Known rows, with every way that one mark hangs from another:
(solu feke (kamu mekiv) vuze): [-41.1,  11.4,  -8.3,  20.3,  23.6, -31.0,   4.0,  11.6, -53.8, -26.4,
  38.3, -17.2,   2.1, -12.9,  19.5, -19.8, -18.1,  20.1,   4.6,  -7.4,
 -15.1,  19.2, -20.5,  44.0,  10.1, -46.6,  -8.6,  -5.6,   7.0]
(laveg solu): [  5.9,   3.2, -24.0,  14.5,   6.4, -15.5, -19.5,  17.7,  -1.1, -36.1,
  20.4,  -2.1,  -5.4,   9.8,  12.0,   0.7,  -8.0,   4.7,   5.3,   9.5,
 -15.7,   3.1,  -9.7, -24.4,  21.4,   7.0,   3.2, -12.9, -19.6]
(feke (mekiv vuze)): [ -1.5,  11.9, -23.0,  -8.8,   4.2,   6.9,   3.1,  27.2,  51.8,   1.8,
  15.5,   2.4,   5.2,   7.6,   7.1,  10.6,  -7.6,   5.6,  28.6,  -3.7,
 -13.3, -10.9, -19.7,  -6.4,  11.2,   5.8,   2.9, -30.5, -41.6]
(kamu (mekiv vuze) solu): [ -1.4,  29.3, -24.5, -12.5,   5.3, -24.8,  -8.9,  31.8, -16.6, -14.4,
  33.2,  -9.0,   4.3,  10.2,   3.5, -11.6,  -4.9,   6.8,  19.8, -18.9,
 -36.6,   3.4, -11.4, -19.9,  18.4,  -4.8,  -6.6, -16.9, -51.8]
(vuze (mekiv kamu) solu): [-22.9,  51.6, -16.5,   5.0,   4.6,  14.1,  -5.6,  19.8,  38.2,   6.6,
   2.1,   0.7,  18.2,  34.8,  19.0,   2.5,  -7.9, -13.1,  19.0,   0.4,
  -5.4,   0.8,   7.2, -25.7,   3.9,  22.6, -11.8, -18.2, -17.8]
(vuze mekiv solu): [-24.0,  36.7, -26.6,  20.6,   5.3,  12.8, -12.8,  17.7,  32.6,  17.0,
   1.1,   3.7,  11.7,  20.9,  23.7,  -2.9,  -7.6,   6.3,  21.0,  -0.8,
  -2.3,   7.8,   5.1, -22.6,   5.2,   5.6,  -7.5,  -0.4, -16.8]
(kamu mekiv): [-12.6,  21.4, -16.1,   5.9,   4.5, -16.3,  19.6,  19.0, -12.2,  -7.3,
  21.3,  -4.7,   2.3,   1.9,   9.0,  -5.4,  -8.1,  -5.0,  16.0,  -8.5,
 -17.0,   4.9,  -9.2,  -3.4,  12.4,  -3.5,  -0.4,  -4.7, -16.2]
(solu kamu): [-15.2,   1.4,  -4.2,   9.2,  11.3, -11.1,  -3.8,  11.8,  24.7,  -5.6,
  23.8,  -5.2,   3.3,  -1.5,  19.2,  -3.4, -15.3,   6.2,   5.7,  17.6,
  -2.8,   2.5,  -3.4,   9.0,  17.7, -21.1,  -3.1,  -9.7,  -6.9]
(mekiv kamu): [ -3.8,  20.1,  -2.2,  -7.8,   5.6,  -4.9,   7.7,  16.6,  13.3, -11.4,
  13.1,  -3.1,   9.5,  15.0,  10.8,   8.5, -14.4, -21.7,   8.0,  12.0,
  -6.1,  -6.5,  -5.0, -10.7,  15.9,  21.1,  -1.7, -31.2, -11.6]
(feke (mekiv (vuze solu))): [ 26.3,  21.1, -28.7,  -7.5,   4.5,  13.0,  -3.9,  28.7,  61.0,  18.5,
  11.4,   7.8,   9.7,  16.9,  12.9,   7.7,  -4.9,   8.5,  30.7, -11.2,
 -10.5,  -9.2, -10.0, -22.0,   5.0,   8.3,  -0.2, -26.6, -50.0]
(mekiv (kamu (solu feke)) vuze): [  2.8,  27.1,  -7.1, -17.2,   9.5, -19.9, -22.9,  27.4, -14.4, -29.6,
  17.8, -10.3,  10.7,  23.5,   9.1,   0.9, -14.3,   1.1,   3.9,   1.5,
 -24.2,  -2.7, -15.0, -15.6,  19.5,  14.6,  -9.2, -50.9, -37.5]
(feke mekiv): [ -1.6,  12.1, -18.0,   7.9,   1.3,  -0.2,   1.4,  18.0,  52.5,  -3.5,
  12.4,   3.0,   0.7,  -0.6,   9.4,   5.0,  -6.0,  -3.3,  24.3,   7.3,
  -7.7,  -4.4, -18.3,  -4.5,  12.2,   5.4,   6.0, -13.4, -15.9]
(laveg mekiv): [ 22.8,  21.6, -32.9,  22.7,   0.3, -10.8,  23.0,  18.2, -13.4,  -1.7,
  16.1,  -4.9, -11.9,   6.2,   8.0,   2.8,  -9.1,   0.8,  12.4,  11.9,
 -17.7,   7.0,  -9.7,  -7.7,   5.0,   6.9,  16.0, -10.2,  -8.6]
(mekiv kamu (vuze solu)): [ 28.1,  30.5, -13.8, -25.9,   8.5,  11.9,   3.0,  28.5,  23.8,  15.0,
  13.1,   1.3,  20.1,  36.5,  15.4,   9.2, -11.6,  -7.5,  14.2,  -8.5,
 -10.3, -11.2,   3.7, -31.6,   6.8,  23.6,  -9.4, -44.8, -48.2]
(laveg mekiv solu): [ 32.1,  21.3, -41.2,  28.5,   1.1, -20.7,   4.6,  20.0, -19.9, -34.8,
  25.5,  -8.8, -19.3,  15.1,   4.6,   1.2,  -3.7,   5.4,   6.5,  10.8,
 -29.8,   7.5, -11.5, -25.1,   9.8,  11.6,  16.3,  -9.8, -16.1]
(vuze solu): [ 29.7,  14.6, -20.0,  10.5,   5.4,   2.9,  -7.0,  16.8,  17.4,  19.2,
   5.3,   7.1,   7.6,  14.4,  23.0,  -3.8,  -9.9,   3.5,  13.1,   3.3,
  -2.2,   3.5,   3.2, -26.1,   9.9,   5.5,  -1.6,  -6.7, -19.3]
(mekiv kamu (vuze (solu feke))): [ 23.5,  30.7,  -9.0, -13.2,  11.9,   2.5,  -1.2,  26.2,  -0.4,   0.6,
   6.5,  -2.7,  17.5,  32.7,  17.8,   6.8, -15.9,   2.5,   7.4,  -5.9,
 -10.3,  -4.6,  -4.2, -20.0,   6.6,  20.1, -10.6, -48.7, -37.9]

Rows:
[ -5.4,  24.9,  -7.0,  -4.3,   9.2,  -5.2,   4.0,  25.7,  25.1, -22.6,
   9.5,  -5.6,   9.1,  14.2,   8.5,  11.0, -13.2,   0.5,  14.6,   0.3,
 -14.2,  -7.6, -26.5,   4.2,   8.8,  15.0,  -1.3, -50.1, -26.0]
(solu (feke (mekiv kamu vuze)))
[ 15.5,  11.0, -11.7,   3.7,  17.3,  -5.5, -11.8,  21.6,   7.3,   5.7,
  13.8,  -3.1,  10.9,  16.6,  27.2,  -3.3, -16.7,  28.3,   5.5,  -2.8,
  -5.8,   3.5,  -2.0,  -3.8,   9.6, -17.3,  -9.8, -30.0, -35.2]
(mekiv (vuze (solu feke kamu)))
[-23.3,  17.4, -10.7,  -9.4,  14.1, -15.9,  16.3,  23.5,   8.0,  -5.5,
  37.2, -10.9,   7.4,   4.7,  12.5,  -2.6, -12.9,   9.8,  14.9, -11.6,
 -19.4,   0.7,  -5.6,   9.4,  12.3, -25.9,  -7.1, -18.8, -35.4]
(solu (kamu (mekiv vuze)))
[-11.4,   4.8, -18.4,  17.9,  12.5, -29.8, -42.4,  13.8, -54.4, -29.3,
  22.8,  -8.2,  -2.1,  -6.4,  16.5, -20.7, -13.8,  19.6,   3.2,   5.0,
 -19.1,  17.8, -23.6,   7.5,  21.8, -18.4,  -3.9, -10.7,  -1.8]
(kamu (solu feke vuze))
[-63.6,  12.1, -20.4,  34.8,  22.0, -21.4, -35.6,  11.2, -27.7, -55.6,
  32.2, -16.7,  -2.6,   3.7,  20.7, -13.1, -14.6,  28.5,   2.2,   4.6,
 -17.6,  18.4, -19.6,  20.5,  14.1, -33.1, -10.9,  -7.5,   1.3]
(laveg (solu feke kamu (vuze mekiv)))
[ 10.8,  30.5, -22.6,   2.9,  11.6, -12.1,  11.9,  28.1, -25.1,   3.3,
  16.2,  -4.0,  10.7,  16.1,  16.5,  -6.6,  -9.8,  16.6,  15.2, -24.0,
 -19.1,   6.1,  -7.1, -10.0,   4.1,  -4.4,  -6.1, -20.8, -38.8]
(kamu (mekiv (vuze (solu feke))))
[  7.7,  33.9, -12.7, -23.9,   2.2,  -4.6, -15.3,  30.7,  55.8, -16.8,
  23.7,  -3.9,   9.8,  21.0,  -0.6,   7.5,  -4.1, -12.0,  26.0,  -3.6,
 -26.4, -13.8, -18.4, -22.1,  15.0,  19.5,  -2.5, -45.0, -50.8]
(feke (mekiv (kamu solu) vuze))
[-29.3,  17.4,   0.6,  22.8,  16.3, -32.4,   9.5,  13.1, -21.0, -28.1,
  24.9, -15.1,   1.7,  -6.4,  18.8, -12.2, -16.1,  13.3,   1.0,   1.6,
 -12.5,  13.7, -15.1,  26.8,  14.0, -31.6,  -4.6, -10.5,   0.6]
(solu feke (kamu mekiv))
[ 26.0,  33.6,  -6.8,  13.2,   6.1,  -1.5,  -6.2,  18.9,  36.3,  -3.6,
   1.7,   2.2,  10.6,  18.8,  17.9,   1.6,  -7.7,  -4.5,  13.6,   3.4,
  -6.6,   1.1, -11.3, -14.7,   3.9,  16.3,  -1.5, -27.3, -12.0]
(vuze (solu (feke (mekiv kamu))))
[ 52.8,  31.4, -42.7,   7.6,   2.5,   2.0,  19.8,  27.7,  -5.2,  22.8,
  15.8,  -0.8,  -3.0,  25.6,  12.0,   2.8,  -7.7,  13.7,  18.6,  -4.5,
 -20.6,   2.3,  -2.5, -25.2,  -2.2,  10.6,   8.5, -20.7, -41.8]
(laveg (mekiv (vuze solu)))
[ -0.2,  27.5, -13.2, -22.9,   5.6,   7.5,  10.8,  28.5,  58.7,  -6.4,
  18.1,  -2.2,  11.4,  20.1,   2.0,  17.2,  -7.6, -14.1,  26.4,  -3.8,
 -16.2, -17.8, -17.2, -10.2,   8.5,  22.4,  -1.7, -48.1, -42.5]
(feke (mekiv kamu vuze))
[-18.7,  23.5, -20.5,  15.5,  11.3, -40.3, -21.5,  18.9, -72.7, -34.9,
  35.1, -14.5,  -1.4,  -7.1,  10.6, -26.9,  -9.7,  13.3,   9.1, -14.4,
 -32.1,  21.2, -24.4,  12.4,  17.2, -25.1,  -6.3,  -2.6,  -7.4]
(kamu mekiv (solu feke vuze))
[-60.9,  30.3, -18.2,   1.5,  11.3,   5.0,  -4.4,  15.1,  -9.1, -11.5,
  20.9,  -7.7,  11.6,  12.8,  12.5,   0.6, -14.8,  -8.9,  19.0,  -1.7,
  -8.0,   3.9, -10.7,  10.8,   8.7,   1.1, -10.9, -18.4,  -3.3]
(solu (vuze (mekiv kamu)))
[  3.2,  17.2, -17.9,   5.4,   6.2, -20.7, -34.7,  25.7,  12.6, -26.0,
  14.6,  -4.4,   0.3,   3.7,   9.0,  -7.3,  -8.0,  18.2,  15.3,   0.1,
 -25.8,   3.9, -26.1,  -8.3,  19.3,  -3.3,  -0.8, -29.5, -33.1]
(kamu (solu (feke (mekiv vuze))))
[ 26.2,  37.0, -17.5, -21.2,   6.4,  15.3,   4.0,  30.5,  70.1,  11.2,
  13.7,   3.3,  16.5,  30.9,   7.7,  13.3,  -4.5, -11.6,  28.5, -10.2,
 -14.7, -16.8,  -8.4, -25.9,   3.5,  24.0,  -5.0, -43.2, -51.3]
(feke (mekiv kamu (vuze solu)))
[ 20.9,  30.6, -37.3,  12.1,   7.6, -16.3,   5.1,  20.2, -43.9, -42.6,
  38.6, -15.4, -13.3,  22.3,   0.1,   0.0,  -6.5,  -9.0,   8.0,   3.4,
 -32.9,   3.6, -16.7, -13.2,   3.6,  12.6,  11.0, -22.8, -14.0]
(laveg (mekiv kamu) (solu vuze))
[ -6.2,  29.3, -19.1,   0.9,   8.7, -35.6, -13.3,  29.0, -42.6, -30.1,
  26.5, -12.0,   3.3,   6.6,   8.1, -15.5,  -9.1,  18.1,  10.7, -18.1,
 -36.0,  10.0, -20.0,  -6.7,  17.2, -11.0,  -6.2, -22.9, -38.9]
(kamu (mekiv vuze) (solu feke))
[-31.5,  -7.2,  -7.1,  21.5,  23.4, -23.4, -14.6,   7.0, -38.5, -23.0,
  28.8, -11.8,   0.8, -12.2,  24.5, -13.6, -22.3,  25.0,   0.1,  10.3,
  -3.5,  15.5, -20.0,  40.1,  15.3, -42.3,  -6.7, -12.6,  13.1]
(solu feke kamu vuze)
[ 21.8,  15.5, -49.2,  26.6,   8.1, -18.7,  -0.4,  18.6, -49.7, -34.5,
  38.1, -10.5, -19.2,   9.8,   4.7,  -6.6,  -4.7,  10.2,   9.4,   1.6,
 -31.9,  11.3, -17.1, -11.1,   6.2,  -3.1,  13.3,  -6.9, -13.3]
(laveg mekiv (solu vuze))
[ 24.5,  13.3, -20.6,   2.7,  12.2,   0.5,  -7.7,  24.9,  -8.2,  10.2,
   3.8,   2.9,  10.7,  18.3,  23.4,  -0.6, -15.9,  24.8,   8.9,  -7.8,
  -7.4,   2.1,  -6.6, -15.1,   8.8,   2.9,  -6.4, -29.7, -36.5]
(mekiv (vuze (solu feke)))
[  4.9,  33.6, -10.9,  -6.7,  -0.5, -10.9, -17.9,  23.1,  57.8, -22.6,
  20.0,  -2.6,   5.2,  13.3,   1.7,   2.4,  -1.8, -22.7,  21.6,   8.0,
 -21.6,  -7.9, -17.4, -20.9,  17.0,  17.8,   0.9, -29.2, -24.1]
(feke (mekiv (kamu solu)))
[ -3.2,  21.8, -12.4, -11.6,   7.7, -16.1, -25.4,  18.4, -17.5, -21.8,
  29.6,  -8.3,   7.1,  12.4,   7.0,  -8.4, -10.1, -15.7,   9.6,   4.4,
 -20.1,   1.2,  -9.5,  -8.3,  19.0,   5.7,  -7.5, -25.8, -15.2]
(mekiv (kamu (solu vuze)))
[-19.9,   8.3,  -1.9,  25.4,  12.9, -19.1,  -8.0,  12.6,  38.2, -23.7,
  16.2,  -8.4,  -0.2,  -7.9,  18.6,  -2.6, -14.0,  15.5,   9.0,  15.4,
  -5.9,   5.0, -22.9,  24.3,  13.5, -24.0,  -0.3, -18.3,   1.6]
(solu (feke mekiv) kamu)
[ 17.5,  37.3, -24.1,  15.3,   7.1, -28.4,  -3.4,  19.8, -55.1, -31.0,
  28.2, -18.1,  -9.4,  14.1,   3.9,  -9.4,  -9.8,  -3.6,   4.1,   7.1,
 -32.7,  11.9, -20.2,   0.2,   7.6,   6.6,   7.5, -24.0,  -2.5]
(laveg (mekiv (kamu (solu feke vuze))))
[-33.3,  34.2, -17.1,  21.1,  10.7,   6.3, -15.3,  14.3,  48.9,  12.5,
  11.6,  -2.1,  12.3,  18.9,  27.7,  -6.8,  -8.7,  10.7,  16.9,   4.5,
  -2.6,   8.3,   8.1,  -8.6,   6.4, -15.7, -12.8,  -0.2, -14.7]
(vuze mekiv (solu kamu))
[ -8.3,  11.8, -21.1,  18.4,   9.2, -25.5, -41.4,  16.8, -16.0, -30.2,
  24.6,  -6.0,  -3.4,  -8.3,  10.8, -17.0,  -8.6,  15.9,  14.8,   1.2,
 -21.0,  13.2, -31.7,   9.4,  18.7, -17.8,  -0.4, -11.8,  -5.6]
(kamu (solu (feke mekiv) vuze))
[-74.8,  12.4, -17.5,  14.9,  18.8,  -2.4, -14.0,  10.1,   2.5,  -6.6,
  32.0, -10.7,   6.5,  -0.9,  21.6,  -9.9, -16.0,  14.6,  16.8,   4.1,
  -5.5,  11.5,  -8.7,  29.9,  10.6, -36.8, -11.6,  -1.5,   1.1]
(solu kamu (vuze mekiv))
[ -2.7,  28.4, -15.2,  -9.0,   5.0,  -8.8, -22.5,  21.1,  32.1, -21.2,
  29.5,  -4.9,   4.9,   9.0,   1.4,  -1.8,  -3.5, -18.2,  24.8,   1.6,
 -23.3,  -5.8, -21.4,  -6.0,  15.2,   7.9,  -1.1, -26.4, -19.8]
(feke (mekiv (kamu (solu vuze))))
[ 18.0,  11.9, -18.1,  -8.3,  12.8,   3.5,  -7.4,  24.0,  30.1,  20.2,
  19.7,   1.0,  12.1,  20.7,  23.2,   0.1, -12.7,  18.8,  13.8,  -3.9,
  -8.0,  -2.4,   4.7, -15.0,   9.7, -13.4, -10.0, -23.7, -44.9]
(mekiv (vuze (solu kamu)))
[-18.9,   8.6,  -5.1,   8.6,  15.8, -13.6,  -6.4,  19.4,  37.9, -18.4,
  19.5,  -8.4,   4.2,  -0.9,  16.9,   2.3, -15.7,  23.6,  12.6,   4.3,
 -10.9,  -0.2, -23.2,  22.0,  13.0, -22.9,  -3.1, -32.4, -21.3]
(solu (feke (mekiv vuze)) kamu)
[  3.6,  22.0, -16.5,   3.0,  10.8, -12.8, -16.8,  28.0,  16.9, -54.9,
  18.5,  -8.7,   0.8,  20.9,   5.1,   9.2,  -8.2,   3.8,   9.2,  -1.3,
 -25.1,  -6.8, -26.5, -16.7,  13.2,  17.2,   0.2, -47.0, -34.5]
(laveg (solu (feke (mekiv kamu vuze))))
[-36.2,  11.3, -13.6,   5.2,  18.6, -21.0,   9.6,  13.6, -25.1, -10.7,
  46.0, -13.4,   2.7,  -8.8,  15.8, -15.6, -13.3,   6.9,  13.4, -10.1,
 -16.5,  11.7, -10.1,  30.1,  11.1, -42.5,  -7.0,  -0.7,  -6.2]
(solu (kamu mekiv) vuze)
[ 16.3,  31.3, -27.3,  -9.2,   7.5,  -2.6,  16.5,  29.8,  -4.1,  14.3,
  22.4,  -1.0,  12.6,  19.0,  13.5,  -3.8,  -6.8,   7.2,  22.1, -25.5,
 -20.6,   0.5,   0.0, -20.0,   4.8,   0.3,  -7.8, -16.2, -49.2]
(kamu (mekiv (vuze solu)))
[-53.5,  26.5, -20.7,  22.0,  17.0, -15.1, -28.8,  15.8, -40.0, -59.1,
  22.7, -14.4,   2.7,  16.2,  13.3,  -4.1, -13.2,   6.7,   3.5,   0.5,
 -20.0,  11.4, -22.0,   3.3,  11.6,   1.0,  -9.3, -24.1,  -0.2]
(laveg (solu feke (vuze (mekiv kamu))))
[ -8.9,  28.8, -13.3,  18.3,   5.6, -41.7, -16.4,  21.2, -41.2, -35.6,
  22.3, -11.8,  -1.1,  -2.2,   9.0, -20.5,  -7.8,   8.1,   6.1,  -5.7,
 -30.9,  17.5, -18.8,  -3.6,  19.7, -10.9,  -2.9,  -5.8, -12.2]
(kamu mekiv (solu feke))
[-11.2,  16.4, -20.5,  -0.3,  14.8, -24.4,  -3.3,  25.4,   2.2, -38.6,
  43.6, -13.7,  -0.8,  13.9,   8.5,  -4.5,  -7.8,  12.1,   9.6, -11.6,
 -29.5,   1.6,  -8.2, -11.4,  16.5, -19.2,  -5.8, -19.9, -43.0]
(laveg (solu (kamu (mekiv vuze))))
[-20.6,   2.4, -17.9,  26.9,  20.3, -24.1, -33.9,  13.6,  -1.2, -54.0,
  36.7, -12.5,  -6.8,  -4.1,  13.9,  -9.9, -10.9,  22.9,   7.2,   4.3,
 -18.8,  10.0, -27.9,  18.2,  14.5, -31.5,  -2.1, -15.6,  -4.2]
(laveg (solu (feke mekiv) kamu vuze))
[-27.2,  35.3, -21.6,  34.3,   9.0,   1.6, -18.2,  16.2,   5.6,   1.7,
  -6.2,   0.2,  10.8,  18.5,  27.4,  -6.9, -11.9,  17.9,  13.1,   1.4,
  -2.0,  14.0,  -4.9,  -9.1,   4.1,   1.4,  -9.2,  -6.2,  -4.3]
(vuze mekiv (solu feke))
